(in the rows, 128 means zero)
Known rows, with every way that one mark hangs from another
A[J T[L[H]]]: | 116 | 134 | 119 | 128 | 122 | 160 | 124 | 137 | 170 | 113 | 133 | 127 | 131 | 125 | 143 | 141 | 139 | 143 | 110 | 123 | 126 | 141 | 123 | 128 | 188 |  91 | 100 | 129 | 123 | 137 | 143 | 135 | 105 | 133 | 156 | 143 | 142 |
A[J T]: | 125 | 143 |  77 | 128 | 115 | 107 | 126 | 140 | 157 | 117 | 143 | 107 | 178 | 147 | 132 | 120 | 120 | 130 | 110 | 124 | 131 | 133 | 126 | 142 | 208 | 105 | 102 | 152 | 133 | 126 | 146 | 126 | 108 | 125 | 146 | 119 | 128 |
H[J T[L]]: | 140 | 153 | 158 | 119 | 129 | 128 | 115 | 150 | 101 | 130 | 107 | 118 | 138 | 127 | 115 | 123 | 133 | 138 | 111 | 117 | 112 |  86 | 123 | 130 | 107 | 191 | 121 | 133 | 143 | 109 | 106 | 102 | 154 | 124 | 139 | 129 | 133 |
H[J[A]]: | 145 | 141 | 103 | 123 | 130 | 123 | 133 | 133 | 116 | 145 | 131 | 135 | 142 | 137 | 114 | 109 | 116 | 119 | 127 | 117 | 139 | 114 | 137 | 117 | 111 | 168 | 140 | 147 | 143 | 117 | 127 | 130 | 142 | 137 | 135 | 105 | 128 |
T[L[A[J] H]]: | 120 | 123 | 159 | 130 | 138 | 200 | 138 | 129 | 154 | 140 | 140 | 128 |  80 | 105 | 138 | 148 | 138 | 128 | 132 | 133 | 123 | 152 | 111 | 119 | 112 |  95 | 118 | 124 | 120 | 144 | 135 | 139 | 127 | 140 | 137 | 142 | 134 |
T[L]: | 101 | 145 | 138 | 118 | 139 | 177 | 129 | 136 | 144 | 150 | 114 | 133 | 116 | 118 | 126 | 127 | 119 | 129 | 116 | 130 | 107 | 113 | 120 | 139 | 107 | 162 | 123 | 103 | 149 | 135 | 131 | 113 | 124 | 145 | 142 | 121 | 122 |
J[A]: | 125 | 122 |  90 | 124 | 136 | 132 | 136 | 122 | 125 | 153 | 127 | 148 | 129 | 130 | 123 | 111 | 100 | 107 | 128 | 123 | 131 | 129 | 142 | 138 | 120 | 145 | 143 | 117 | 135 | 129 | 138 | 130 | 131 | 143 | 131 | 110 | 118 |
T[A[J] L[H]]: | 113 | 139 | 176 | 120 | 133 | 241 | 119 | 128 | 168 | 124 | 143 | 131 |  75 | 112 | 148 | 144 | 156 | 130 | 128 | 127 | 122 | 143 | 106 | 123 | 104 |  93 | 102 | 120 | 129 | 152 | 132 | 129 | 114 | 145 | 141 | 141 | 132 |
H[T[A L]]: | 116 | 133 | 170 | 120 | 141 | 181 | 110 | 137 | 124 | 137 | 120 | 130 |  97 | 121 | 136 | 137 | 136 | 129 | 117 | 124 | 111 | 104 | 118 | 153 |  94 | 161 | 115 | 118 | 133 | 129 | 114 |  97 | 135 | 128 | 130 | 125 | 110 |
L[A[J] H[T]]: | 148 | 105 | 150 | 143 | 125 | 119 | 133 | 133 | 127 | 125 | 141 | 122 | 120 | 116 | 127 | 144 | 124 | 117 | 138 | 132 | 126 | 153 | 116 | 135 | 138 |  92 | 128 | 141 |  99 | 120 | 130 | 127 | 155 | 121 | 128 | 147 | 131 |
A[J L[H] T]: | 117 | 130 |  90 | 139 | 110 |  84 | 135 | 126 | 156 |  97 | 150 | 104 | 179 | 158 | 143 | 128 | 136 | 131 | 132 | 133 | 146 | 151 | 124 |  99 | 217 |  55 | 103 | 167 | 122 | 128 | 150 | 143 | 101 | 112 | 125 | 143 | 141 |
J[H[T[L]]]: | 127 | 126 | 155 | 120 | 126 | 117 | 116 | 130 | 103 | 123 | 103 | 129 | 118 | 111 | 129 | 123 | 126 | 124 |  92 | 127 |  95 | 109 | 140 | 143 | 107 | 148 | 134 |  68 | 124 | 121 | 109 | 128 | 140 | 137 | 114 | 130 | 140 |
T[A[J[H]] L]: | 115 | 146 | 151 | 110 | 132 | 207 | 111 | 127 | 152 | 120 | 147 | 113 |  85 | 111 | 154 | 132 | 162 | 128 | 105 | 124 | 109 | 131 | 121 | 131 |  95 |  95 | 106 |  95 | 137 | 151 | 121 | 145 | 103 | 142 | 116 | 124 | 135 |
L[H]: | 117 | 121 | 151 | 135 | 122 | 135 | 139 | 126 | 143 | 134 | 120 | 144 | 124 | 111 | 114 | 131 | 100 | 121 | 138 | 137 | 125 | 142 | 113 | 130 | 133 | 133 | 135 | 116 | 121 | 123 | 138 | 111 | 144 | 144 | 149 | 128 | 138 |
T[L[H]]: | 105 | 128 | 167 | 127 | 135 | 180 | 134 | 130 | 148 | 141 | 110 | 147 |  93 | 102 | 125 | 137 | 120 | 132 | 128 | 134 | 113 | 131 | 114 | 127 | 112 | 139 | 126 |  96 | 129 | 134 | 133 | 115 | 133 | 148 | 148 | 138 | 136 |
L[A[T]]: | 122 | 111 | 103 | 140 | 135 | 112 | 146 | 127 | 154 | 143 | 142 | 121 | 131 | 122 | 129 | 141 | 113 | 131 | 131 | 135 | 149 | 140 | 122 | 152 | 161 | 122 | 126 | 174 | 115 | 127 | 139 | 117 | 123 | 122 | 131 | 104 | 112 |
A[J]: | 124 | 149 | 104 | 123 | 121 | 122 | 126 | 141 | 146 | 129 | 136 | 109 | 163 | 140 | 123 | 113 | 112 | 116 | 120 | 130 | 115 | 129 | 118 | 135 | 152 | 124 | 116 | 128 | 144 | 126 | 141 | 129 | 127 | 134 | 140 | 123 | 132 |
E[H[J]]: | 135 | 137 | 112 | 128 | 130 | 102 | 139 | 128 | 113 | 146 | 112 | 135 | 146 | 131 |  97 | 118 | 108 | 140 | 150 | 135 | 132 | 122 | 123 | 136 | 105 | 185 | 154 | 125 | 148 | 127 | 129 | 121 | 137 | 126 | 147 | 124 | 131 |

Rows
| 126 | 124 | 174 | 118 | 130 | 148 | 109 | 127 | 116 | 118 | 119 | 130 |  91 | 108 | 139 | 132 | 146 | 127 | 105 | 126 | 105 | 114 | 133 | 150 |  87 | 137 | 128 |  82 | 123 | 129 | 107 | 123 | 131 | 135 | 107 | 125 | 128 |	J[H[T[A L]]]
| 150 | 126 | 170 | 135 | 116 |  96 | 126 | 142 | 109 | 115 | 112 | 132 | 138 | 118 | 105 | 127 | 117 | 132 | 134 | 126 | 126 | 117 | 116 | 122 | 127 | 159 | 134 | 144 | 115 | 102 | 114 | 102 | 166 | 127 | 145 | 133 | 144 |	L[H[J T]]
| 146 | 123 | 136 | 133 | 123 | 136 | 137 | 127 | 123 | 134 | 127 | 149 | 118 | 120 | 114 | 123 | 118 | 124 | 141 | 122 | 143 | 136 | 129 | 104 | 118 | 138 | 143 | 139 | 122 | 120 | 129 | 131 | 148 | 144 | 146 | 121 | 142 |	L[H[J[A]]]
| 141 | 131 | 136 | 131 | 130 |  90 | 126 | 126 |  92 | 122 | 121 | 118 | 143 | 151 | 113 | 123 | 135 | 139 | 162 | 132 | 141 | 115 | 124 | 126 |  99 | 163 | 145 | 150 | 140 | 124 | 116 | 121 | 132 | 101 | 113 | 133 | 117 |	E[H[J T[A[L]]]]
| 126 |  96 | 125 | 148 | 129 | 123 | 150 | 122 | 160 | 133 | 143 | 137 | 109 | 108 | 130 | 155 | 115 | 136 | 145 | 139 | 155 | 159 | 116 | 138 | 160 |  98 | 129 | 166 |  97 | 130 | 142 | 118 | 129 | 128 | 136 | 121 | 125 |	L[A[T] H]
| 127 | 109 |  55 | 129 | 125 |  66 | 135 | 106 | 122 | 114 | 141 | 129 | 154 | 151 | 147 | 113 | 128 | 116 | 111 | 125 | 146 | 139 | 167 | 105 | 166 |  84 | 138 | 117 | 120 | 130 | 136 | 170 | 100 | 125 |  90 | 115 | 129 |	J[A[L T] H]
| 135 | 128 |  81 | 125 | 140 | 127 | 135 | 122 | 117 | 147 | 118 | 157 | 119 | 133 | 119 | 127 | 128 | 151 | 140 | 120 | 145 | 123 | 149 | 125 | 120 | 170 | 151 | 121 | 138 | 143 | 131 | 143 | 111 | 125 | 148 | 128 | 123 |	E[H[J[A[T[L]]]]]
| 121 | 136 |  65 | 129 | 108 |  58 | 128 | 123 | 140 |  88 | 151 |  88 | 192 | 157 | 149 | 114 | 143 | 127 | 109 | 131 | 137 | 138 | 140 | 106 | 204 |  54 | 105 | 143 | 128 | 128 | 138 | 163 |  91 | 112 |  95 | 129 | 144 |	A[J[H] L T]
| 102 | 127 | 194 | 124 | 138 | 234 | 125 | 125 | 157 | 137 | 130 | 146 |  57 |  98 | 141 | 149 | 144 | 133 | 132 | 132 | 124 | 135 | 106 | 133 |  83 | 130 | 116 | 117 | 127 | 149 | 129 | 112 | 121 | 146 | 141 | 129 | 124 |	T[A L[H]]
| 121 | 141 | 175 | 124 | 129 | 179 | 131 | 135 | 138 | 132 | 113 | 139 | 102 | 109 | 119 | 135 | 132 | 142 | 130 | 127 | 121 | 118 | 112 | 110 | 102 | 158 | 125 | 123 | 134 | 126 | 123 | 117 | 140 | 146 | 151 | 133 | 145 |	T[L[H[J]]]
| 122 | 141 | 102 | 120 | 120 | 127 | 118 | 134 | 156 | 105 | 137 | 112 | 139 | 124 | 150 | 128 | 149 | 140 |  87 | 122 | 115 | 131 | 142 | 132 | 176 |  91 | 104 | 102 | 130 | 138 | 131 | 154 |  94 | 135 | 132 | 130 | 144 |	A[J[H] T[L]]
| 138 | 112 | 124 | 118 | 134 | 126 | 117 | 121 |  97 | 135 | 110 | 152 | 107 | 114 | 137 | 118 | 129 | 114 |  99 | 115 | 105 | 118 | 166 | 132 |  96 | 136 | 145 |  57 | 120 | 128 | 112 | 151 | 134 | 141 | 109 | 129 | 129 |	J[A H[T[L]]]
| 121 | 135 | 162 | 132 | 125 | 145 | 132 | 120 | 139 | 114 | 148 | 115 | 121 | 135 | 129 | 131 | 146 | 129 | 158 | 133 | 151 | 134 | 107 |  97 | 107 | 113 | 121 | 180 | 132 | 129 | 127 | 115 | 125 | 123 | 111 | 122 | 125 |	T[A[L[H[J]]]]
| 142 | 146 | 149 | 126 | 124 | 102 | 116 | 139 | 102 | 111 | 134 |  98 | 152 | 151 | 126 | 117 | 146 | 128 | 141 | 123 | 140 |  99 | 118 | 113 | 106 | 149 | 122 | 189 | 139 | 108 | 108 | 104 | 141 | 104 | 105 | 119 | 116 |	H[J T[A[L]]]
| 138 | 141 | 134 | 116 | 118 | 124 | 109 | 137 | 114 | 112 | 121 | 112 | 137 | 122 | 135 | 117 | 139 | 120 |  91 | 121 |  93 | 118 | 138 | 135 | 131 | 114 | 118 |  76 | 130 | 124 | 117 | 146 | 131 | 134 | 117 | 142 | 147 |	A[J[H[T[L]]]]
| 160 | 117 | 147 | 135 | 122 | 105 | 124 | 133 |  99 | 125 | 119 | 151 | 126 | 122 | 110 | 123 | 117 | 123 | 134 | 118 | 137 | 121 | 137 | 113 | 119 | 155 | 145 | 135 | 112 | 109 | 118 | 119 | 163 | 132 | 141 | 134 | 138 |	L[H[J[A] T]]
| 150 | 146 | 168 | 125 | 124 | 126 | 112 | 145 | 112 | 119 | 130 | 114 | 135 | 133 | 117 | 124 | 134 | 132 | 125 | 120 | 131 |  97 | 118 | 141 | 100 | 179 | 122 | 169 | 133 | 108 | 106 |  97 | 154 | 116 | 128 | 114 | 121 |	H[J T[A]]
| 130 | 106 | 108 | 136 | 129 |  93 | 135 | 113 | 100 | 130 | 124 | 142 | 141 | 145 | 130 | 120 | 115 | 106 | 141 | 125 | 137 | 134 | 145 | 102 | 132 | 112 | 142 | 131 | 117 | 121 | 133 | 139 | 135 | 122 | 111 | 139 | 122 |	J[A[L[H[T]]]]
| 117 | 136 | 115 | 133 | 115 | 110 | 136 | 125 | 139 | 112 | 144 | 105 | 162 | 151 | 132 | 117 | 129 | 116 | 144 | 136 | 129 | 149 | 115 |  95 | 163 |  73 | 114 | 145 | 132 | 128 | 144 | 141 | 121 | 125 | 117 | 146 | 141 |	A[J L[H]]
| 130 | 124 |  87 | 136 | 126 | 117 | 139 | 132 | 157 | 131 | 158 | 107 | 150 | 135 | 136 | 137 | 125 | 128 | 123 | 130 | 145 | 148 | 124 | 140 | 174 |  91 | 110 | 178 | 119 | 131 | 144 | 135 | 114 | 120 | 130 | 113 | 118 |	L[A[J T]]
| 128 | 127 | 111 | 130 | 129 |  93 | 123 | 120 | 108 | 125 | 130 | 113 | 148 | 156 | 126 | 126 | 133 | 126 | 157 | 134 | 130 | 131 | 126 | 140 | 126 | 121 | 134 | 126 | 138 | 138 | 130 | 134 | 117 | 101 | 112 | 147 | 110 |	E[H[T[A[J L]]]]
| 124 | 116 |  80 | 124 | 129 |  86 | 137 | 102 | 107 | 127 | 134 | 130 | 142 | 141 | 139 | 105 | 124 | 103 | 124 | 128 | 131 | 136 | 158 | 101 | 118 |  91 | 149 | 101 | 130 | 130 | 131 | 165 | 116 | 134 |  87 | 117 | 130 |	J[A[L] H]
| 139 | 153 | 183 | 118 | 135 | 169 | 105 | 147 | 113 | 126 | 121 | 118 | 105 | 123 | 127 | 132 | 151 | 142 | 121 | 116 | 122 |  91 | 116 | 132 |  79 | 182 | 115 | 152 | 140 | 118 | 102 |  98 | 142 | 123 | 129 | 121 | 120 |	H[J T[A L]]
| 150 | 130 | 131 | 130 | 126 |  64 | 128 | 136 |  91 | 138 | 100 | 135 | 151 | 135 |  96 | 120 | 110 | 139 | 143 | 130 | 125 | 110 | 129 | 145 | 110 | 195 | 155 | 122 | 137 | 114 | 117 | 115 | 151 | 114 | 142 | 133 | 129 |	E[H[J T]]
| 115 | 126 |  83 | 123 | 143 | 151 | 130 | 124 | 143 | 146 | 126 | 152 | 119 | 126 | 143 | 127 | 121 | 128 | 110 | 115 | 135 | 121 | 151 | 134 | 146 | 135 | 125 | 124 | 132 | 138 | 141 | 136 | 105 | 138 | 141 | 114 | 115 |	J[A[T[L]]]
| 148 | 130 | 146 | 128 | 131 | 104 | 121 | 131 | 100 | 132 | 116 | 132 | 126 | 130 | 107 | 128 | 126 | 140 | 148 | 131 | 134 | 112 | 120 | 153 |  90 | 186 | 150 | 135 | 134 | 124 | 114 | 111 | 143 | 113 | 137 | 128 | 117 |	E[H[J T[A]]]
| 131 | 134 |  87 | 126 | 109 |  85 | 122 | 134 | 150 |  99 | 144 | 107 | 171 | 133 | 137 | 118 | 130 | 130 |  98 | 128 | 125 | 137 | 139 | 139 | 198 |  86 | 109 | 116 | 122 | 127 | 137 | 149 | 106 | 131 | 125 | 120 | 144 |	A[J[H] T]
| 122 | 118 | 125 | 132 | 135 |  95 | 130 | 116 | 102 | 133 | 117 | 128 | 137 | 145 | 121 | 128 | 122 | 128 | 161 | 138 | 132 | 126 | 126 | 145 | 107 | 146 | 147 | 121 | 133 | 132 | 127 | 121 | 124 | 105 | 113 | 138 | 104 |	E[H[T[A[L]]]]
| 118 | 120 | 151 | 125 | 145 | 157 | 121 | 125 | 112 | 147 | 106 | 150 |  92 | 121 | 123 | 141 | 129 | 138 | 140 | 132 | 115 | 120 | 126 | 164 |  82 | 169 | 143 |  86 | 136 | 144 | 120 | 116 | 128 | 121 | 137 | 140 | 106 |	E[H[T[A L]]]
| 121 | 117 | 138 | 139 | 120 |  76 | 134 | 124 | 113 | 117 | 118 | 123 | 160 | 139 | 122 | 125 | 115 | 119 | 142 | 138 | 126 | 128 | 122 | 108 | 147 | 116 | 133 | 137 | 120 | 114 | 131 | 114 | 140 | 116 | 115 | 144 | 131 |	A[L[H[T]]]
| 136 | 142 |  85 | 124 | 129 | 103 | 138 | 122 | 109 | 136 | 134 | 121 | 160 | 158 | 121 | 103 | 127 | 117 | 138 | 120 | 149 | 114 | 139 |  90 | 119 | 145 | 137 | 170 | 148 | 118 | 127 | 140 | 131 | 123 | 112 | 112 | 127 |	H[J[A[L]]]
| 116 | 138 | 129 | 122 | 144 | 189 | 135 | 133 | 148 | 152 | 141 | 112 | 101 | 120 | 139 | 136 | 134 | 126 | 122 | 128 | 117 | 136 | 115 | 134 | 107 | 114 | 114 | 131 | 138 | 140 | 133 | 135 | 122 | 135 | 127 | 127 | 119 |	T[L[A[J]]]
| 138 | 133 | 166 | 123 | 138 | 154 | 117 | 132 | 105 | 138 | 110 | 140 | 100 | 128 | 118 | 135 | 140 | 152 | 144 | 125 | 125 | 105 | 123 | 143 |  79 | 187 | 143 | 122 | 141 | 135 | 111 | 115 | 136 | 117 | 139 | 135 | 117 |	E[H[J T[A L]]]
| 134 | 107 |  71 | 128 | 126 |  89 | 132 | 114 | 126 | 123 | 131 | 146 | 134 | 124 | 136 | 119 | 118 | 118 | 105 | 123 | 137 | 137 | 165 | 131 | 158 | 108 | 143 |  97 | 113 | 130 | 132 | 156 | 112 | 140 | 116 | 107 | 131 |	J[A[T] H]
| 134 | 110 | 136 | 140 | 126 | 147 | 145 | 125 | 151 | 135 | 151 | 121 | 111 | 112 | 127 | 139 | 122 | 119 | 147 | 138 | 132 | 167 | 110 | 124 | 133 |  80 | 127 | 147 | 108 | 131 | 142 | 133 | 140 | 134 | 133 | 136 | 133 |	L[A[J] H]
| 107 | 124 | 137 | 132 | 128 | 158 | 133 | 130 | 163 | 125 | 118 | 146 | 115 | 112 | 133 | 147 | 126 | 146 | 116 | 129 | 129 | 132 | 123 | 132 | 165 | 127 | 113 | 124 | 118 | 133 | 140 | 116 | 113 | 136 | 155 | 131 | 132 |	A[T[L[H]]]
| 120 | 121 | 134 | 126 | 140 | 123 | 126 | 128 | 102 | 151 |  91 | 150 | 121 | 122 | 112 | 131 | 113 | 137 | 132 | 134 | 106 | 117 | 133 | 159 | 103 | 184 | 149 |  74 | 139 | 131 | 125 | 117 | 134 | 121 | 140 | 146 | 117 |	E[H[T[L]]]
| 139 | 107 |  88 | 126 | 126 |  57 | 125 | 111 |  79 | 119 | 125 | 128 | 152 | 141 | 137 | 106 | 125 | 103 | 115 | 123 | 124 | 123 | 167 | 106 | 121 | 102 | 150 |  95 | 119 | 119 | 120 | 158 | 130 | 121 |  78 | 129 | 126 |	J[A[L] H[T]]
| 134 | 107 | 116 | 144 | 121 | 126 | 144 | 126 | 166 | 122 | 157 | 122 | 124 | 118 | 137 | 149 | 128 | 133 | 139 | 135 | 151 | 170 | 117 | 131 | 181 |  64 | 117 | 170 | 100 | 133 | 145 | 137 | 122 | 124 | 138 | 133 | 132 |	L[A[J T] H]
| 104 | 124 | 152 | 133 | 127 | 156 | 134 | 117 | 148 | 122 | 144 | 122 | 114 | 136 | 137 | 133 | 134 | 121 | 157 | 139 | 144 | 144 | 109 | 111 | 114 |  98 | 122 | 157 | 128 | 136 | 135 | 117 | 116 | 125 | 113 | 124 | 118 |	T[A[L[H]]]
